Every row comes from one small tree of marks. Brackets hold a mark, then the marks that hang from it, in the order of their numbers. Every link used is in the known rows. Which tree was each row made from?
Known rows
(Q613 Q212 (Q721 Q31)): [-1.89 -2.93  2.12 -3.92  1.16  2.78  0.79  3.71  1.10 -0.41  0.66 -1.95
  0.45 -0.03  0.45  0.27 -1.86 -0.32  0.69]
(Q721 Q31 Q613 (Q770 Q542)): [-3.10 -3.00 -1.72 -1.41  4.55 -5.08 -4.54 -4.06  0.70  0.72  7.00 -3.80
 -0.52 -1.21  0.39 -2.76 -1.32 -1.15  4.45]
(Q613 (Q212 Q71) (Q721 Q770)): [ 0.15 -5.18  0.00 -4.57 -0.18  0.24  1.11  5.23  0.76  1.53 -1.30 -1.75
  2.49 -2.36 -0.91  1.72 -3.17 -1.63 -0.63]
(Q721 Q31 Q613 Q770): [-3.63 -3.37 -1.90 -1.77  4.97 -5.33 -5.03 -3.13  0.22  1.95  6.18 -2.71
 -1.79 -1.98  2.60 -3.43 -0.93 -1.45  4.35]
(Q99 Q212 (Q542 (Q770 (Q721 Q71)))): [-2.54  1.42 -0.32 -0.73 -3.36  0.65 -3.21  0.80  1.76 -5.23 -0.77  1.14
  7.28  0.94  1.40  3.10 -3.44  4.68 -1.30]
(Q71 (Q542 Q770)): [-0.71 -1.38 -1.56 -1.68 -0.63 -2.39  0.91  1.36  2.60 -2.72 -0.39 -1.99
  4.36  5.50  0.90  4.90 -2.00  0.98  0.12]
(Q99 (Q212 Q71) (Q542 (Q770 Q721))): [-0.74  2.18 -0.78 -0.61 -3.66 -0.48 -3.18  1.56  1.27 -3.61 -1.49  1.38
  9.02  1.15  0.83  3.41 -4.66  3.34 -3.01]
(Q212 (Q71 (Q542 Q99 (Q770 (Q721 Q31 Q613))))): [ 0.90 -0.54 -1.66 -0.87 -0.33 -5.28 -0.28 -1.09  0.91  1.52  0.36 -1.97
  4.47  4.15  1.21  2.09 -2.52  0.49 -0.15]
(Q770 Q542 (Q721 Q71 Q99)): [ 1.92 -0.71 -1.17  1.06 -1.04 -3.60  0.27 -0.49 -0.37 -4.56  1.77 -2.31
  3.90  2.75 -1.08  1.76 -0.64  2.51  1.63]
(Q613 Q212 (Q721 Q31 Q71 (Q99 Q542) Q770)): [-1.94 -3.70  1.34 -2.92  0.52  0.78 -1.89  2.77  0.69  3.41  3.35 -2.44
  0.23 -5.14  0.92 -0.77 -0.92  0.14  3.45]
(Q770 Q542): [ 0.95 -0.46 -1.30 -1.79  0.85 -1.99 -0.61  1.01  0.92 -5.64  1.30 -0.60
  4.64  4.06 -0.65  2.37 -3.79  0.58  0.50]
(Q721 Q71 (Q99 Q542)): [ 1.18  0.59 -1.25 -0.79  0.34 -3.94 -4.22  1.02 -0.71 -0.49  2.77  0.78
  3.59 -1.46  3.61  0.09 -2.16  0.82  2.97]
(Q212 Q71): [ 2.83 -0.02 -2.45 -2.01  0.21 -4.45 -1.72  2.47 -0.92 -1.20 -1.12  0.46
  4.96  1.89  2.26  0.70 -4.52 -2.10 -1.58]
(Q770 (Q721 (Q71 Q542))): [ 0.99 -1.35 -1.52  0.13 -2.33 -2.80  0.64  0.30 -0.07 -3.89 -1.17 -2.06
  3.79  3.41  0.56  2.00 -0.63  1.22 -0.29]
(Q613 Q212 (Q721 Q71 Q99 (Q770 Q542))): [-0.72 -5.23  0.83 -3.48  0.22  0.08  0.81  3.45  0.90  1.24  1.69 -3.07
  0.36 -3.83 -0.98  1.09 -1.47  0.26  3.08]
(Q613 Q212 (Q721 Q31 (Q71 Q542) Q99 Q770)): [-1.65 -4.02  1.55 -2.57  0.25  0.16  0.00  2.30  0.90  4.31  3.11 -4.38
 -1.11 -3.89  0.46 -0.13 -0.66 -0.52  3.76]
(Q542 Q99 (Q770 (Q721 Q31))): [-3.50 -2.83 -1.30 -1.09  1.12 -2.94  0.34 -1.24  2.37 -2.34  0.79  0.67
  1.40  6.05  3.46  2.41  0.19  7.20  2.60]
(Q99 Q212 Q542): [-1.11  3.05  0.51 -1.53 -1.61  1.13 -4.49  2.14  1.02 -4.42  0.50  2.77
  7.01  0.47  1.43  2.58 -6.24  2.57 -1.18]
(Q613 (Q212 (Q71 (Q542 Q99)))): [ 1.50 -0.55 -0.21 -3.19 -0.36 -0.89  1.09  2.35  1.11  1.02 -0.83 -1.00
  4.02  2.26  0.86  2.03 -5.01  0.47 -0.60]

Write each row's tree
[-1.40 -0.73 -1.47 -1.69 -0.36 -1.32 -2.49  0.49  1.79 -2.43  0.67  0.00
  6.89  2.18  0.88  2.13 -1.43  2.15 -0.85]
(Q99 (Q542 (Q770 (Q721 Q31 (Q613 (Q212 Q71))))))
[-2.28 -0.89 -0.09 -2.27  3.10 -3.00 -2.14 -2.91  0.89  2.62  3.83 -4.29
  0.47  0.40  1.90 -2.59 -1.62 -1.42  1.87]
(Q721 Q31 (Q613 (Q212 (Q71 (Q542 Q770)))))
[ 0.39 -0.02 -0.77  0.79 -0.22 -1.59 -0.09 -0.84  0.40 -5.59  2.15 -2.32
  4.16  5.06 -1.53  1.31 -1.14  2.11  0.24]
(Q770 Q542 (Q721 Q31))
[-3.68 -0.02 -0.30  0.24  2.55 -5.47 -8.55 -4.85 -0.68  5.10  8.69 -2.76
 -1.04 -7.68  3.70 -4.88 -1.44  0.43  6.55]
(Q721 Q31 Q71 (Q99 Q212 Q542) Q613 Q770)
[ 0.50 -4.91  0.10 -4.33 -0.49  0.42  1.45  4.58  1.09  0.68 -0.69 -2.47
  3.38 -1.81 -2.44  2.17 -3.50 -1.41 -0.57]
(Q613 (Q212 Q71) (Q721 (Q770 Q542)))
[-2.64 -5.43 -2.15 -3.52  2.13 -4.53 -2.78 -2.43  0.32  1.86  2.74 -3.79
 -1.09 -5.10  1.93 -3.16 -1.25 -1.09  3.92]
(Q721 Q71 (Q613 Q212) Q770)
[-2.08 -0.40 -0.05 -1.54 -0.93 -1.77  0.70 -0.09  3.16 -1.40  0.21 -0.60
  3.48  5.57  1.56  5.19 -3.51  4.57  1.39]
(Q71 (Q542 (Q99 Q212) Q770))
[-0.86 -0.33 -1.39 -0.42 -0.70 -3.78 -5.78  0.62 -0.33  1.31  3.77  0.32
  2.51 -5.58  3.11 -0.18 -3.46  1.98  3.87]
(Q721 Q71 (Q99 Q212 Q542) Q770)
[ 0.49  0.89 -0.12 -1.56  0.12 -2.06 -0.96 -0.39  1.10 -3.37  1.48  0.62
  4.47  3.77 -0.06  2.39 -5.78  3.40  1.10]
(Q770 (Q542 (Q99 (Q212 Q71))))
[-2.58 -2.51 -2.14 -0.79  0.30 -2.39 -0.02  0.44  1.59 -4.48 -0.20 -1.26
  2.69  4.65  2.48  1.87  0.74  3.27  0.35]
(Q542 (Q770 (Q721 Q31)))
[-0.76 -1.82 -1.23 -0.54 -0.13 -3.52  1.28  0.10  2.22 -1.89  0.73 -2.83
  3.69  5.32  0.05  4.82 -0.38  1.74  0.78]
(Q71 (Q542 (Q770 (Q721 Q99 Q613))))
[-2.46  0.70 -0.30  0.07  3.64 -5.48 -7.91 -2.83 -0.40  5.56  8.45 -1.35
  0.74 -5.40  2.42 -2.83 -2.96 -0.04  4.62]
(Q721 Q31 (Q99 (Q212 Q71) Q542) Q613 Q770)
[ 1.06 -4.42  0.53 -3.52  0.57 -0.69  1.12  4.87  0.66  2.54  1.11 -2.27
  2.36 -2.63 -1.96  2.29 -2.98 -0.89  1.01]
(Q613 (Q212 Q71) (Q721 Q99 (Q770 Q542)))
[-2.67 -3.78 -1.58 -1.89  0.89 -6.08 -3.09 -4.39  0.94  2.87  3.60 -3.57
 -0.33 -2.82  1.54 -0.87 -2.11  0.43  4.69]
(Q721 (Q71 (Q542 (Q99 Q212))) Q613 Q770)
[-2.53 -0.91 -0.93 -1.31  3.00 -5.07 -4.91 -5.08 -0.96  0.78  4.66 -3.84
 -1.47 -1.91  4.25 -5.74 -0.34 -2.05  4.01]
(Q721 Q31 Q71 Q613)
[ 0.68 -1.14 -0.55 -3.29 -0.48 -0.98  1.42  2.16  1.70  0.82 -1.14 -1.31
  4.08  2.58  1.07  2.45 -4.31  1.17 -0.55]
(Q613 (Q212 (Q71 (Q542 Q99 Q770))))
[ 0.68 -1.31 -0.68 -0.20 -0.27 -2.17  1.40 -0.53  1.20 -5.53  0.93 -0.01
  4.54  6.47 -1.73  3.75 -2.13  5.16  0.91]
(Q770 (Q542 Q99) Q721)
[-3.30 -3.09 -1.98 -1.00  1.45 -3.35 -0.45 -1.17  1.56 -3.64  0.86 -2.07
  1.81  3.96  2.15  1.00  1.31  2.68  1.02]
(Q542 (Q770 (Q721 Q31 Q613)))
[-2.64  2.69  1.09  0.39  2.26 -4.17 -7.58 -4.85 -1.01  3.08  7.53 -2.21
  0.02 -4.81  4.18 -4.79 -1.74  0.44  5.20]
(Q721 Q31 Q71 (Q99 Q212 Q542) Q613)
